Every row comes from one small tree of marks. Brackets hold a mark, then the marks that hang from it, in alphabetical order. Every link used is in the known rows. Which tree was each row made from?
(in the rows, 128 means zero)
Known rows:
[fefebim [sizerum fuva]]: [103 140 150 168 125 127 128 162 139 106 102 162 101 113 142  95 155 140
 142 121 147 131 118 115 164 112 134 144 153 138 141 168 163 140 150 144
 141 117 147 119 106 133 120 147 140 148 113 100 119 107 185 143 110 145
 137  81 132 167  95 112 139  97 140 129 136  94 158 166  96]
[fefebim sizerum zivebif]: [ 86 137 121 148 127 154 154 171 117 120 119 147  84 119 120  99 154 130
 155 111 158 139 115 119 151 115 130 135 110 138 147 133 186 162 155 155
 124 118 119 120  92 152 119 107 134 133 152  98 141 146 149 163 113 138
 146  98 123 128 103 118 135 135 131 116 112 120 141 157 125]
[buzu [fefebim [sizerum fuva gubod] zivebif] [menut bavo]]: [128 151 126 181 113 180 148 145 114  89  69 116  90  88  92 111 167 131
 165 100 126 128 140 106 162 111 150 162 102 175 200 103 183 173 187 188
 134 126 155  76  89 163  90 168 113 134 199 114 138 124 165 151 118 171
 152  88 120 172 112 124  83  91 189 109 154  98 176 211 144]
[sizerum [fefebim buzu]]: [135 173 119 124 138 203 147 129  87 115  99 143 135 131 114 115 150 140
 181 129 119 139  89 107 155 110 127 116  97 136 142 161 171 166 139 119
 123 137 101  97  97 137 134 118 132 110 117  91 120 126 142 122 154 152
 149  78 102 136 114 101 121 112 140 144 116 106 141 145 135]
[buzu [fefebim sizerum] menut]: [128 167 135 150 103 156 144 136 120 109  87 118  98 108  88 132 154 118
 157 103 138 126 118  86 162  96 137 148  96 176 160 106 187 152 157 175
  95 139 156  97 110 144  98 143 109 114 150 115 150 124 152 137 138 146
 154 109 128 169 132 110 106 104 161 126 132  94 146 176 145]
[fefebim sizerum]: [110 150 141 149 121 124 146 163 127 122 121 150 104 123 120 111 151 130
 151 124 159 138 111 104 152 115 122 131 130 143 138 160 172 132 138 140
 128 134 139 119 109 135 117 132 133 139 124 108 138 121 170 148 116 143
 144 109 131 151 106 123 130 128 128 124 117 111 140 153 111]
[buzu menut]: [132 162 132 153 135 131 139 107 128 117  96 122 126 127 125 115 142 136
 142 111 120 159 119  98 131 124 129 106 111 150 130 154 155 129 126 152
 136 140 154  92 111 115 110 134 110 110 135 116 139 130 119 143 139 128
 142 124 103 148 139 106 108 124 159 120 136 125 170 149 127]
[zivebif [fefebim [buzu [menut bavo]] [sizerum fuva gubod]]]: [130 150 138 178 113 161 113 152  75 104  27 130 108 102  94 104 176 159
 162 136 140 135 148  86 172  93 161 126 124 151 175 152 173 164 133 161
 189 128 111  58 102 163 108 148  91 148 160 114 136 121 174 134 110 153
 161  71 116 173 114 115  75 119 190 140 132 122 180 199 128]
[fuva sizerum]: [135 152 155 183 148 123 147 136 126 135 119 143 112 133 151 117 168 150
 143 114 146 130 119 126 146 149 129 142 152 152 116 158 160 115 122 141
 126 129 131 121  97 110 122 159 126 132 108 107 145 126 140 142 172 151
 153 102 106 163 104 126 134 111 127 121 131 106 145 150 119]
[rudo [mamigep gubod]]: [ 99  99  90 208 118 161 148 135 111 132  97 123 100 105 134 111 164 161
 111 105 146 150 110 113  93 162 108  93 148 140 135 173 137 130 150 101
 142 148 125  98 100 121 152 138 117 147 103 163 146 134 161 158 125 122
 139  87 114 181 121 136 125 137 143 109 161 155 151 139 117]
[fuva [sizerum gubod]]: [137 136 154 211 152 131 155 151 129 133 120 142 123 143 145  97 177 164
 153 116 161 130 119 129 153 163 136 134 175 143 132 168 175 108 120 138
 144 134 134 118 102 116 120 176 112 154 119 118 154 107 166 157 181 154
 168  97 116 187  82 152 143 120 118 103 131 108 145 166 111]
[zivebif [fefebim buzu [sizerum fuva gubod]]]: [102 125 132 180 114 167 117 176  78 116  55 142 108 114 113  96 179 159
 157 143 171 122 128 107 186  87 153 141 143 125 156 154 187 164 123 137
 172 109 101  87 105 166 134 140 105 161 131 100 134 105 197 132 126 148
 169  54 135 174  90 129 120 127 152 127 128 111 157 187 119]
[zivebif [fefebim [buzu menut] [sizerum gubod]]]: [116 150 127 170 109 164 126 162  71 121  48 121 109 123  85 102 178 154
 166 132 160 137 133  81 178  94 155 113 110 144 164 139 192 164 115 159
 168 131  99  78 115 159 115 129  80 145 154 117 156 123 170 142 129 138
 182  82 125 164 116 127  99 144 162 127 112 130 158 181 136]
[gubod [mamigep rudo]]: [ 75 108  95 213 109 177 138 123 116 133 121 152 100 119 157 106 151 151
 112  87 154 170 107 117  83 142 129 106 153 163 140 174 157 114 124  93
 146 132 135  95  98 122 132 110 102 158 107 174 123 155 179 152 120  95
 126  64  94 138 131 128 139 153 144  98 142 182 137 157 141]
[mamigep gubod rudo]: [ 95 106  84 214 101 169 140 122 110 120 113 136  85 112 134  98 159 157
 116  98 155 158 104 118  95 157 131  95 150 160 129 176 134 133 115  90
 127 141 142  98 110 111 127 111 125 159  98 176 138 139 169 158 132 108
 134  87 117 155 132 135 122 150 134 129 145 178 151 145 119]
[fefebim buzu [sizerum fuva]]: [109 144 141 158 108 164 107 161 106 108  73 156  99 107 136 106 164 156
 159 127 153 134 128 102 174 100 140 132 138 139 137 167 172 157 146 145
 142 122 115 102  94 152 122 128 138 147 115  88 128 115 167 131 102 145
 138  68 129 161  97 100 128  96 160 137 126  93 149 191 107]
[menut bavo]: [144 164 131 134 149 123 143 115 126 118 117 133 126 111 119 146 143 125
 146 137 118 156 127 110 114 125 108 119  99 157 126 173 146 116 132 126
 145 146 147  77  98 132 115 148 119 117 141 119 123 124 134 139 128 149
 122 130 105 139 125 113  66 128 158 124 139 136 162 147 131]
[fuva [sizerum [fefebim buzu] [gubod [mamigep rudo]]]]: [117 131 123 246 114 228 149 144  82 128  97 157 110 136 150  74 193 187
 162  96 152 131  95 114 134 175 155 124 183 166 171 173 181 138 132 106
 148 133  91 109  85 120 132 139  99 172 114 154 145 145 200 147 171 143
 180  26  81 173  88 146 173 123 126 113 129 148 123 194 134]
[fuva [sizerum [fefebim [buzu menut] zivebif] [gubod mamigep]]]: [128 144 132 230 127 227 167 145  76 131  73 125 110 134 130  63 191 184
 173  89 131 137 106 120 157 168 163 116 149 159 185 140 194 168 164 146
 154 120  82 109  72 135 125 144  98 139 156 120 153 163 156 151 168 154
 193  44  73 168  98 134 161 112 147 108 126 120 135 199 152]
[bavo menut]: [130 168 127 127 159 114 152 131 127 110 111 123 127 120 129 128 158 125
 139 129 102 165 114 103 133 122 111 111 101 157 138 166 152 137 154 125
 152 127 145  85 112 124 110 120 109 122 135 109 155 126 140 147 128 147
 130 112 119 131 143 112  96 124 153 138 131 135 172 122 119]
[fefebim zivebif]: [101 138 108 146 145 160 154 136 120 125 118 130 110 125 134 114 146 133
 147 115 141 158 114 131 133 125 117 123  97 133 131 131 163 151 137 137
 123 112 125 104  92 141 126 115 128 119 146  98 125 146 119 157 140 129
 135 106 112 118 114 116 122 141 139 104 127 128 158 136 135]
[zivebif fefebim]: [110 145 122 138 138 137 145 133  94 127 104 126 126 129 116 132 151 126
 138 134 142 141 114 112 139  98 132 132 105 132 126 144 163 135 108 123
 142 119 131  87 112 142 139 136 107 123 125 114 123 125 147 130 149 129
 151  97 114 134 126 122 103 152 140 129 128 135 163 122 142]

Which tree is each row?
[134 160 135 161 115 163 127 150  64 114  45 115 112 111  69 122 174 152
 168 136 144 138 138  76 163  94 153 116  99 160 168 146 180 160 120 157
 175 145 104  58 109 166 102 131  79 136 169 119 146 128 165 138 119 148
 171  91 118 161 119 125  63 141 176 131 119 142 165 186 141]  [zivebif [fefebim [buzu [menut bavo]] [sizerum gubod]]]
[ 95 111 104 239 116 216 152 141 119 106 108 171 121 128 161  43 163 173
 139  96 130 140  83 129 126 156 153 129 190 145 191 194 159 143 149  89
 173 111 147 110 103 121 136 149 111 179 103 159 108 126 230 148 131 131
 151   9  90 181  94 133 181 113 131 111 157 156 160 182 125]  [sizerum fefebim fuva [gubod [mamigep rudo]]]
[121 150 102 153 137 234 166 157  78 114  98 134 130 140 108  80 163 156
 196 120 137 136  93 125 166 124 143 114 100 126 172 146 192 184 147 122
 138 122  88 102  89 154 134 113 117 127 157  90 137 132 148 152 162 158
 169  64 107 138  90 125 133 133 135 112 110 120 143 171 133]  [sizerum [fefebim buzu zivebif] gubod]
[ 96 130 106 161 108 188 164 181 109 114 116 119  87 116  96 109 163 125
 162 105 177 115 116 118 164 108 131 169 110 152 172  95 210 163 164 156
 101 124 133 113 102 166 118 140 116 149 175 109 151 116 180 161 150 154
 161  88 145 163  92 144 134 128 139  95 126 102 129 183 144]  [buzu [fefebim [sizerum gubod] zivebif]]
[ 98 157 118 152 109 190 126 147  79 118  61 122  80 112 107 105 166 149
 172 105 150 154 129  90 166 105 145 108  84 152 157 121 187 186 153 176
 129 128  90  93  83 161 104  93 117 120 168  90 151 162 120 152 106 132
 155  98 112 123 124 101 106 125 168 125 112 111 145 186 134]  [fefebim [buzu menut] sizerum zivebif]
[120 145 130 191 115 189 122 153  90  96  39 130  89  94 110  83 174 169
 171 113 134 144 152 106 170 114 157 123 117 154 186 143 177 180 172 173
 176 123 101  77  80 166  99 129 111 143 183  96 137 139 152 159  95 156
 150  77 112 153  98 112  91 100 189 119 133 109 175 225 124]  [fefebim [buzu [menut bavo]] [sizerum fuva gubod] zivebif]
[ 85 129 113 166 110 196 135 189  89 127  87 136  93 122 105  86 178 160
 180 114 182 137 120 116 171 114 141 120 116 135 160 139 203 174 150 150
 145 128  84 106  90 171 120 103 117 155 165  95 153 134 160 167 127 144
 163  83 134 144  84 131 128 139 137  97 106 118 130 198 121]  [fefebim buzu [sizerum gubod] zivebif]
[ 46  85  99 252  99 192 139 177 116 111  98 165  71 110 158  46 176 170
 131  79 179 146 118 129 134 141 152 134 179 146 187 159 177 156 164 124
 171 102 121 121  92 148 129 121 119 196 137 154 130 144 219 183  97 116
 147  29 116 166  85 143 173 127 139  80 144 155 147 208 121]  [fefebim [sizerum fuva [gubod [mamigep rudo]]] zivebif]
[138 167 109 137 129 181 155 101 103 103  86  97 102  89  88 155 148 115
 157 103 106 149 137 105 127 111 129 148  53 182 162  88 170 162 164 175
 105 139 150  64  85 153  96 142 109  90 197 114 132 153 109 142 138 151
 136 121  98 131 151 110  56 108 190 114 145 120 168 169 173]  [buzu [fefebim zivebif] [menut bavo]]
[150 173 135 154 131 202 126 114  96  94  62 143 132 121 137  93 156 153
 176 119  88 142 104 104 164 116 151 119 110 142 161 163 153 177 150 145
 141 120 124  90  88 124 118 137 138 104 116  86 116 127 140 114 132 152
 144  58  93 157 119  79 123  78 173 156 139  88 172 171 123]  [sizerum [fefebim [buzu menut]] fuva]
[ 97 127  95 195 133 212 186 159 105 126 119 136 129 138 118  52 161 155
 162  95 136 150  78 138 135 147 137 120 135 132 190 150 187 158 172 112
 151 115 115 119  90 142 140 133 108 147 154 132 126 143 183 160 152 143
 166  54  93 154  96 141 167 142 121  86 133 141 138 162 147]  [sizerum [fefebim zivebif] [gubod mamigep]]
[ 59  92  89 230  85 224 143 174 112 106  98 145  65  96 134  84 176 151
 136  79 182 121 114 124 140 122 150 169 158 166 192 113 200 161 171 135
 125 108 140 108  89 162 127 137 112 184 148 148 134 138 217 165 120 133
 150  27 124 168 101 143 164 120 154  82 149 139 133 210 147]  [buzu [fefebim [sizerum fuva [gubod [mamigep rudo]]] zivebif]]
[ 78 121  99 223  80 196 121 149  60 128  46 127  92 112 100  91 182 170
 137 106 174 148 127  79 139 114 161 103 141 169 181 149 192 154 113 131
 177 131  92  74 113 160 124 107  66 173 145 166 150 153 201 146 113 110
 173  41 107 163 122 135 114 163 165 116 129 179 149 198 149]  [zivebif [fefebim [buzu menut] [sizerum [gubod [mamigep rudo]]]]]
[116 149 115 146 143 229 143 133  87  95  82 155 118 119 141  86 155 150
 180 120 110 133 102 133 165 112 146 138 104 123 159 145 167 198 164 134
 132 101  98 105  72 144 137 121 153 111 124  68 108 138 136 125 139 155
 139  39  94 128 100  88 143  91 157 141 129  91 163 169 131]  [sizerum [fefebim buzu zivebif] fuva]
[132 173 136 137 118 154 121 133  63 113  45 118 103 101  79 139 169 133
 161 137 134 144 145  69 156  86 147 120  80 165 154 138 167 171 123 161
 159 139 100  59  98 162 109 120  94 116 162 112 137 147 147 127 104 145
 154  98 106 136 138 108  58 132 189 148 121 135 164 168 149]  [zivebif [fefebim [buzu [menut bavo]] sizerum]]
[110 124 144 195 126 133 132 180 140 108 102 158 113 121 138  68 163 153
 149 122 164 127 119 121 168 120 142 138 174 129 161 177 177 132 147 140
 162 119 151 121 113 141 115 161 127 172 120 112 133  88 207 157 120 154
 154  75 145 197  76 129 146 106 132 110 139  99 161 187  91]  [fefebim [sizerum fuva gubod]]
[117 158 106 146 124 188 156 114 107 110  89 101 103 109 105 139 153 120
 156  95 123 139 121 109 143 106 132 146  67 162 155  81 185 164 156 171
  93 126 147  83  93 149 110 131 110  98 175 107 140 147 109 144 158 135
 146 108 107 132 145 112 103 113 176 106 140 109 153 162 164]  [buzu [fefebim zivebif] menut]
[101 136 141 161 127 128 135 163 104 108  84 150 101 114 123 106 162 131
 133 138 152 119 122 107 172  91 145 154 140 130 146 151 167 155 129 144
 150  99 135 107 110 146 131 150 122 142 115 108 122 119 187 136 111 142
 154  64 127 164 107 115 120 121 148 142 134 108 170 152 125]  [zivebif [fefebim [sizerum fuva]]]
[122 167 138 153 104 159 117 140  96 122  62 127 100 116 106 118 164 154
 166 117 145 149 125  78 164 103 141 105 104 161 144 152 182 159 140 160
 135 145 105  93 101 152 103 110 114 123 139 100 152 138 141 136 112 139
 148 101 117 148 123  96 102 118 165 134 116 108 148 182 120]  [fefebim [buzu menut] sizerum]
[137 158 144 189 113 164 106 148 100  97  43 138 107 103 114  94 175 169
 172 123 132 144 148  89 165 115 150 116 137 166 173 177 169 154 151 161
 178 143 121  73  97 153  95 149 106 152 156 108 139 114 172 145 101 160
 148  86 118 185 101 107  85  91 188 126 139 103 173 222 108]  [fefebim [buzu [menut bavo]] [sizerum fuva gubod]]
[124 158 116 142 123 168 124 113  68 127  52 108 118 122  99 137 162 142
 152 131 135 153 134  88 152  88 143 107  79 144 134 137 167 160 106 146
 150 126 106  64 103 146 124 118  85 108 140 108 139 141 121 120 142 125
 155  92 104 132 144 104  84 142 179 136 124 130 165 150 148]  [zivebif [fefebim [buzu menut]]]
[118 133 133 227 139 201 186 162 104 130 114 148 111 141 141  56 187 167
 162  95 147 128  91 139 145 176 149 142 167 147 179 145 188 149 163 125
 150 112 106 133  78 121 136 162 113 153 145 130 142 148 179 159 177 160
 184  45  77 172  86 151 181 119 117  97 130 126 131 176 143]  [fuva [sizerum [fefebim zivebif] [gubod mamigep]]]
[144 165 116 174 145 230 144 129  83  86  56 133 129 114 114  69 164 162
 194 117  88 149 120 123 164 128 160 121 104 143 193 154 164 194 172 152
 169 113 112  76  77 147 113 148 121 119 170  95 116 133 145 147 129 164
 152  52  87 154 102 104 100  89 183 131 143 107 185 204 134]  [sizerum [fefebim [buzu [menut bavo]] zivebif] fuva gubod]
[117 140 110 172 141 233 144 154  90  95  84 148 127 130 137  63 167 168
 189 122 122 132 101 140 178 124 149 132 128 116 177 157 174 192 158 129
 153 102 105 102  82 149 133 133 133 139 141  82 113 120 161 146 149 163
 162  34 104 156  79 114 151 101 149 119 128  96 163 190 123]  [sizerum [fefebim buzu zivebif] fuva gubod]
[149 179 131 138 130 163 116 100  91 121  60 113 118 105 104 146 155 148
 161 129 105 172 140  86 129 113 128  91  78 168 130 160 154 141 133 148
 147 154 118  57  95 140 104 123 106 103 155 109 135 141 103 126 124 140
 129 123  98 136 145  88  51 122 198 130 132 129 167 174 139]  [fefebim [buzu [menut bavo]]]
